Each row comes from the steps of one walk. Every step used is in the known rows, and no mark comes twice. Write the walk behind each row, first mark first.
(in the rows, 128 means zero)
Known rows:
L > N > Z: [142 106 196 101 127 167 105 111 157 139 114 163 132  99 111 164 115 122
 163 180 148 130 114 174]
Y > K: [141 120  68 107 165 122 137 134 156 134  71 151 119 130 129 115 162 105
 119  57 143  98 149 146]
U > X > V > N: [104 154  91 109 126 134 127 146 140 154 142 108 161  80 105 140 152 128
  45  38 191 136 146 123]
Y > K > V: [116 134  47  91 177 110  84 149 178 145  66 136 141 144 127 113 168 105
  96  47 174  97 149 141]
L > X > V: [ 96 153 117 119 134 151 168 129 170 119 105 143 129  90 107 112 134 126
 103  45 144 125 155 129]
U > N: [172 147 147 119 131 125 150 125 135 124 157 153 140  92 129 138 143 133
 117  59 141 149 117 138]
N > V: [193 127 115 125 158 157  98 132 157 140 123  85 123 101 134 183 125 108
 110 122 128 139 129 110]
Z > K > V > N > L: [119 138  24 140 165  95  68 171 157 116  97 108 132 141 127 143 135  82
 111 120 185 127 142 145]
Z > K > U > X > V: [116 146  60 159 119  98 151 133 110 120  98 133 163 106 123 140 153 110
  86 130 202 140 152 126]
X > U > N > Z: [132 142 119  88  94 127 182 134 108 116 158 197 166  76 129 140 119 141
 144 170 143 152 108 132]
Y > K > V > N > U > X: [113 134  52  77 189 108  76 165 190 149  58 127 142 133 121 118 175  95
  84  45 192 111 154 160]
X > U > N > V: [153 146  88  83 111 136 174 139 127 106 161 157 158  70 130 159 119 132
 115 138 152 162 107 100]
U > N > L > X > V: [197 155 119 113 129 155 176 124 153 110 159 156 123  85 120  92 145 125
 107   4 137 146 128 150]
L > X > U > N > Z > K: [131 145  87  90 157 120 188 125 160  92 108 191 144  78 116 149 131 125
 157 145 134 142 143 140]
L > X > V > N > Z: [ 67 153 136 115 137 160 158 143 181 131  94 152 135  72 106 124 126 111
 115  52 138 132 155 155]
N > U > X > V: [186 128 142 121 116 122 136 136 113 137 129 116 125 119 115 109 157 134
  84 121 185 139 144 153]
L > N > V: [172 113 152  92 149 179  93 118 185 125 117 108 121  92 113 188 116 110
 122 137 160 145 112 129]
X > U > N: [121 147  95  84  96 121 189 138 114 101 164 178 160  83 127 132 122 143
 124 142 152 157 107 109]
Y > K > Z: [141 132 107 115 152  95 169 140 181 134  43 156 147 141 134  97 158 105
 113  32 121 104 156 146]
V > N > L > X: [ 92 136 108 101 153 163 135 154 177 112 109 122 110 106 119 103 118  91
 134  78 111 146 133 163]
Z > K > V > N > U: [116 135  51 141 165  84  67 174 156 118  86 111 131 142 127 153 139  85
 114 143 196 132 144 153]
X > V > N > Z > K: [ 64 150 124 152  86 153 139 169 131 154 116 142 141  73 116 130 119  98
  91  55 174 131 139 159]
V > N > Z > K > Y: [ 99 131 128 131 140 130 106 167 152 152  91 150 138 102 133 165 117  80
 151 163 128 141 132 198]
L > X: [119 136 119 108 173 133 151 118 177 108  96 143 122 113 115 130 135 125
 143 108 115 128 150 136]
U > N > Z > K > V: [191 143 133 135 147 110 112 134 137 142 137 173 154  92 132 165 146 117
 139 105 159 137 128 172]
V > N: [ 56 136 133 113 137 142 119 162 156 131 112 120 130 103 124 139 116  99
 125 102 132 149 125 148]
Z > K: [156 122  53 162 150  91 124 139 122 108 102 129 116 134 130 157 135  99
 135 151 158 120 145 134]
X > U > N > Z > K: [141 140  91  99 102 115 180 138 106 109 150 197 161  77 131 151 122 132
 147 177 153 150 115 134]
Z > K > Y: [179 133  50 152 142  89 124 148 133 124 101 137 127 147 142 156 137  93
 123 169 148 127 138 161]

Which walk is each row?
[100 140  35 139 167  85  65 171 159 121  90 110 140 136 126 162 136  86
 110 127 190 128 144 139]  Z > K > V > N
[ 45 164 141 119  86 142 163 130 121 147 116 132 197  79 117 104 150 133
  56  93 192 164 137 123]  K > U > X > V > N
[ 91 141  88  80 147 130 184 125 163  91 105 164 139  99 114 128 123 134
 146 151 123 138 141 117]  L > X > U
[ 81 138  92  88 142 160 152 158 170 103 113 133 118  99 119 101 113  94
 135  99 117 151 129 154]  V > N > L > X > U
[ 77 152 133 112 137 155 165 148 180 118  92 139 121  83 105 110 130 111
 106  48 150 139 154 151]  L > X > V > N > U
[ 92 125 162 114 131 137 123 167 149 125 102 118 112 114 125 122 121  97
 134 135 142 157 127 173]  V > N > U
[135 137  32 147 164  79  69 155 146 119  99 114 139 149 128 157 142 100
 112 139 189 119 145 130]  Z > K > V
[125 152  79 109 122 143 130 144 137 149 148 106 153  85 106 122 152 124
  46  31 186 135 144 129]  U > X > V > N > L
[168 114 171  90 121 155 121 121 154 123 121 129 122 104  99 137 139 129
 103 135 201 145 122 160]  L > N > U > X > V
[ 64 132 143 137 130 134 119 159 143 144  86 152 149  89 129 156 117  85
 153 164 140 148 135 184]  V > N > Z > K > U
[205 117 143 113 142 110 124 128 119 130 123 116 119 135 121 122 158 134
 112 165 165 141 141 158]  N > U > X
[135 150  92  76 161 139 184 126 177  93 119 162 143  72 117 152 129 129
 134 115 131 152 136 115]  L > X > U > N > V
[113 150  96  76 151 129 193 124 167  89 120 177 145  82 115 133 130 136
 141 117 130 149 135 122]  L > X > U > N
[ 78 152 108 127 145 148 158 148 179 124  84 152 130  75 107 134 129 102
 118  60 148 129 160 157]  L > X > V > N > Z > K
[ 77 134 129 128 141 128 115 155 144 148  90 146 156  85 125 164 128  89
 139 158 150 148 141 182]  V > N > Z > K > U > X
[110 128 144 103 145 129 116 161 150 132 108 111 123 108 119 134 136 103
 113 128 157 157 134 169]  V > N > U > X
[111 135  80 165 121  99 148 132 112 108  87 141 147 124 134 136 138 103
 126 169 172 142 143 134]  Z > K > U
[ 86 126 130 136 145 131 108 163 147 143  92 146 132  94 128 166 116  84
 157 154 133 137 137 185]  V > N > Z > K
[117 141 104 105 137 128 174 125 149 133  70 176 157 101 133  95 172 111
 104  42 164 131 142 149]  Y > K > U > N
[138 133 128 160 111 121 132 127 104 156  99 168 166  94 127 153 141 113
 134 178 166 126 150 173]  N > Z > K > U > X > V
[162 103 192  97 124 154 119 121 155 111 110 137 106 121 110 134 123 122
 143 173 171 146 113 167]  L > N > U
[ 69 149 147 137  75 157 152 172 132 141 122 123 127  86 114  99 123 107
  74  43 180 144 133 152]  X > V > N > U
[ 57 156  70  74 154 133  73 174 187 126 115 114 156 127 118 108 126 106
  99 101 166 142 126 138]  K > V > N > L > X > U
[139 122 143 161 119 118 129 125 106 146  90 174 154 110 136 152 131 108
 169 215 140 128 143 178]  N > Z > K > U
[209 147 121 108 148 146 168 118 155 106 155 156 120  96 125 100 145 124
 127  35 123 147 125 152]  U > N > L > X
[180 128  91 110 152 159 154 117 156 101 124 132  99 132 122  76 132 116
 141  94 101 125 139 149]  N > L > X
[ 56 149 126 100 152 126  37 172 176 163 106 119 168 124 124 143 127 107
 112 125 166 135 127 159]  K > V > N > Z
[151 145  91  94  97 113 183 143 111 118 149 201 167  84 136 151 123 128
 141 186 148 153 111 147]  X > U > N > Z > K > Y
[179 106 172  84 139 146 113 116 157 118 117 129 119 114 103 145 139 128
 122 168 187 146 120 163]  L > N > U > X
